Every row comes from one small tree of marks. The marks that hang from a mark follow it in brackets, in the order of their numbers. Every link used is in the known rows. Which tree was each row made from?
Known rows
Z931(Z440 Z687(Z521(Z647) Z963)): [  0  15  -7 -21   8   1  -1 -28 -10  15  46  14 -23 -16   3 -18 -16  -9
  19   1 -23 -12   5  -5  -2  -4   1]
Z909(Z521(Z687)): [  3  -7 -10   2   6   7  -5  -9  -7  -8  -9 -11  -4   4   0  -6 -10   4
 -16   4  32   0   4 -11  -5  -2  -3]
Z521(Z440(Z931) Z647): [  5   0   5  -5 -10  -4   6  -3   0   9  23  -3   4  11  -3 -10  14  19
  -5 -31 -19  -4   6  -8  10  28   4]
Z687(Z521(Z440 Z647 Z909) Z963): [ -6  12  16  -7  -3  13   7 -20 -13  -5  35   0  -5  -1  -2 -12  -5  21
  -3 -32  -8  -9  -9  -3  14   1  -5]
Z909(Z521(Z440)): [ -3  -6  -7  11   1  -1  -5  -5  -3  -8  24  -9   5   0  -9  -8 -21  12
 -19 -18  11   0   1  -9  -7  14  -8]
Z909(Z521(Z687(Z931)) Z963): [ 29  -2 -23   0  13  -6  -7 -14 -11 -13   9  -7  -7  12 -13  -9  -4  -8
 -17  26  41 -10  12 -10  -1   1   0]
Z909(Z521 Z963): [  3   1 -15  -5   1 -11 -14 -14  -8 -13   7 -11  -5   0 -11  -9 -15   5
 -19  14  14  -7   4  -6   4  -4  -4]
Z647(Z521(Z440 Z687(Z963) Z909)): [ 10  -2  23  20  12  22   9  -4  -5  -7  19   1   8   3 -12 -11   2  20
  -2 -10  21  -6   4  -8  27  -4  -1]
Z647(Z521(Z440(Z963))): [  4  -1  -3  28  -1   9   5   1  14   6  28  -2   7  -2 -14  -4   3  11
  -1  -8   2  -9   7   7   6  15   4]
Z647(Z521(Z440(Z931) Z909(Z963))): [ -2   5  12  10   0   0   6  -5   4  -2  11  -6  17  12 -24 -15  13  23
 -14 -17   5 -12   6 -23  41   3   7]
Z521(Z440(Z931 Z963) Z909): [ -8  -5   9  18 -19   8  13 -17  15  -4   3  -9   6   9 -16  -2  11  23
 -11 -21  13   0  -3 -11  27  10  18]
Z440(Z963): [  1  -1  -8  11 -10   3   2  -7  10  -4   4  -4  -8  -2  -4   5   4   1
   1  10   6  -2   0   7   4   0   8]
Z909(Z521(Z440(Z963) Z687(Z931))): [ 25 -10 -22  23   5   6   4 -17   2  -9  31  -9  -1   8 -14  -2  -6   2
 -13   5  46  -5   8  -1 -11  21   4]
Z647(Z521(Z909)): [-14   7  10  12   7  16   1  -1   5  -1  -7  -1  15  -4  -9  -2   5   0
  -3 -11   8  -8   3 -12  15  -5   1]
Z909(Z521(Z440 Z687)): [  9  -9  -8  12   4   7   2  -5  -9 -10  14  -9   2   8  -3 -10 -14  18
 -18 -11  35   2   0 -10  -4  14  -5]
Z909(Z521): [ -7  -2 -10   1   3  -2  -9  -7  -1  -6   1  -9   0  -6  -6  -5 -16   1
 -13  -5   8   0   4 -10  -7   1  -4]
Z909(Z521(Z440(Z931) Z647) Z963): [  6   1 -10 -11  -9 -16  -8 -16  -6  -3  30 -15  -2  10 -14 -19  -1  25
 -23 -19  -6 -11  10 -17  16  25   1]
Z521(Z440 Z909): [ -5  -2  11  12  -8   8   7  -8  -3 -10  12  -1  11   7  -6  -2  -2  13
  -9 -21  14   0  -9  -5   9   5   0]
Z647(Z521(Z687(Z931 Z963))): [ 29   2   4   8  29   9   4   2   0   8  19  10   0   0 -12  -8   8 -12
  10  16   9 -11  20   0   7  -3  -3]
Z687(Z931(Z440 Z909(Z521(Z647)))): [ 25  12 -33   1  10  -5 -16 -26  -6   6  42   7  -9  -9  -3   0 -13 -21
  -2   7  -3  -6  21 -31 -14  16   0]
Z963(Z909(Z521)): [-10  -6  -1   1  -1   0  -3 -10   8   1   0  -7  -7  -9 -12  -5 -14   1
 -16  -6  12  -1   8  -2   2  13  -1]
Z440(Z521 Z963): [ -2   2 -16   9 -11  11  -1 -15   9 -10   2  -8  -6  -5  -4  -5   8  -7
   3  12  11   2   4  30   4   0   3]
Z687(Z931(Z909(Z521(Z440))) Z963): [ 32  -6 -11  25  12 -10  -6 -17  -6 -14  55   5  -6  -6 -13  -2 -26  -4
 -14   0   2   7  11 -13  -9   9 -10]
Z687(Z521(Z647) Z963(Z909)): [  1  10  15 -21   1   3   7 -15   1  17  21   1 -22 -13  -1 -12   0   4
   3 -12 -22 -10   4  13  10   5  -1]
Z963(Z909(Z521(Z440))): [ -2  -9   2   9  -5   0   4  -8   5   3  24  -7   0  -3 -15  -9 -17  13
 -19 -21  14   0   5  -1  -1  26  -4]

Write each row's tree
[ 28   0  -6  -2  17   9   3 -11  -8  -8  18   7  -6   3  -4 -10  11 -17
   9  23  20   0  15  19   6  -5  -6] => Z440(Z521(Z687(Z931 Z963)))
[  5   4 -22  11 -18   5  -2 -26  16  -4  10  -9 -13  -2   1  -4  25  -6
  -1   2 -12   7  15  12  12   9   8] => Z440(Z521(Z647) Z931(Z909) Z963)
[ 15   1 -23  15  -1 -13 -16 -19  -5 -19  14 -10 -13  -4  -5  -3 -17  -1
 -23  19   9   3   6 -15   4  -8  -4] => Z931(Z909(Z521 Z963))
[ -5  12  -9 -11 -15   5 -10 -21 -15 -19   7  -7  -2   4  -2 -11  16  -2
  -5   1  10 -10   4  18  20  -2  -6] => Z440(Z521(Z647 Z909(Z963)))
[ -6   0  -4   8   3   0  14 -13  -1   0  27   2  -3   3  -3 -12 -15  -3
  -2 -13  -2   2 -11   6 -11   8  -1] => Z931(Z687(Z521(Z440)))
[-11   8  -9 -13   2   1   5 -19  -4   6  18   3 -14  -2   7 -10  -5 -15
   4 -10 -16  -4  -2  12 -16   5   1] => Z931(Z687(Z521(Z647)))
[ 18  -2  14 -12   1   7   7  -8  -1   8  13   0 -20  -1   1  -8  14   6
   3  -1   1  -7  15  16  12  10  -4] => Z521(Z647 Z687(Z963(Z909)))
[ 10  -7   0   0  11   7  -5 -11 -10 -13   5  -5 -12  -5  -4 -10 -16  10
 -13  10  20   0   9  -8   3 -13  -6] => Z909(Z521(Z687(Z963)))
[  5  -9   5  20 -18   3  13 -10  19   6  23  -5  -8  -2 -13   0   4  12
  -7  -6   8  -1   2  17   8  25   9] => Z521(Z440(Z963(Z909)))
[ 15  -7  -9   2   0  -6   3 -12  -6  -8   9 -17  -2  17 -14 -19   1  27
 -24  -3  28  -5   6 -24  23   9   4] => Z909(Z521(Z440(Z931) Z687) Z963)
[  6  -9 -13  22   8  -7 -10 -26   0 -19  28   2 -22 -14  -4  -4 -31 -16
 -12  17  -8  13  10  -3 -10 -13  -8] => Z931(Z687(Z963) Z909(Z521))
[ -4   4   2  -3  10  -1   7 -19  -2   0  21   8 -19  -9  -2 -13 -17 -10
   7   6 -12   0  -3  10  -2 -17   0] => Z931(Z687(Z521 Z963))
[ 17  -1 -17  20  -2 -15  -4 -20   0 -15  19   4 -19   1   0  -2  -7 -19
  -7  28  -5   6   4   1   1 -10   2] => Z931(Z687 Z909(Z963))
[ 35  -6 -20   8  10  -7  -2 -13 -14 -15  29  -6   0  17 -15 -11  -8   4
 -21  13  41  -9   9 -10  -1  17  -1] => Z909(Z521(Z440 Z687(Z931)) Z963)
[-11  11   8  -5  -8  14   8 -17 -10  -2  21  -5   4   5   1  -9  -1  16
  -7 -38   2  -8 -12  -3   5  12  -2] => Z687(Z521(Z440 Z647 Z909))
[ 11  -8 -20  11 -10  11  -1 -18  -3  -8  28 -14  -9   6  -2  -8  -3  18
 -17 -13  27  -7   4   3  -7  26   1] => Z909(Z521(Z440(Z963) Z647 Z687))
[ 16  -2 -10  24 -20  -2   5 -18  14   3  30  -5 -10   6  -2   0  13  14
  -7 -17 -17   4   8  -7  11  25  12] => Z521(Z440(Z931(Z909) Z963) Z647)
[ -2  -9 -15  19  -9   2  -3 -15   4 -11  29 -14  -2  -2 -12  -4 -18  16
 -18  -8  19  -2   2   2  -5  14   1] => Z909(Z521(Z440(Z963)))
[  2  -9  -2   1   4  10   3 -10   4   0 -10 -11 -11   0  -6  -7  -7   3
 -18   1  34  -1  10  -2   1   9  -1] => Z963(Z909(Z521(Z687)))
[  7   6   5   9   9  13   0  -8  -4 -10 -12  -4   5   8 -10  -8  13   7
  -6  15  32 -13   5 -11  30 -13   4] => Z647(Z521(Z687 Z909(Z963)))
[-15   8  -3  -8 -11  16  -4 -17  -8 -10   0  -4   4   0   3  -8  14  -5
   0 -17   7  -4   3  18   8   3  -6] => Z440(Z521(Z647 Z909))
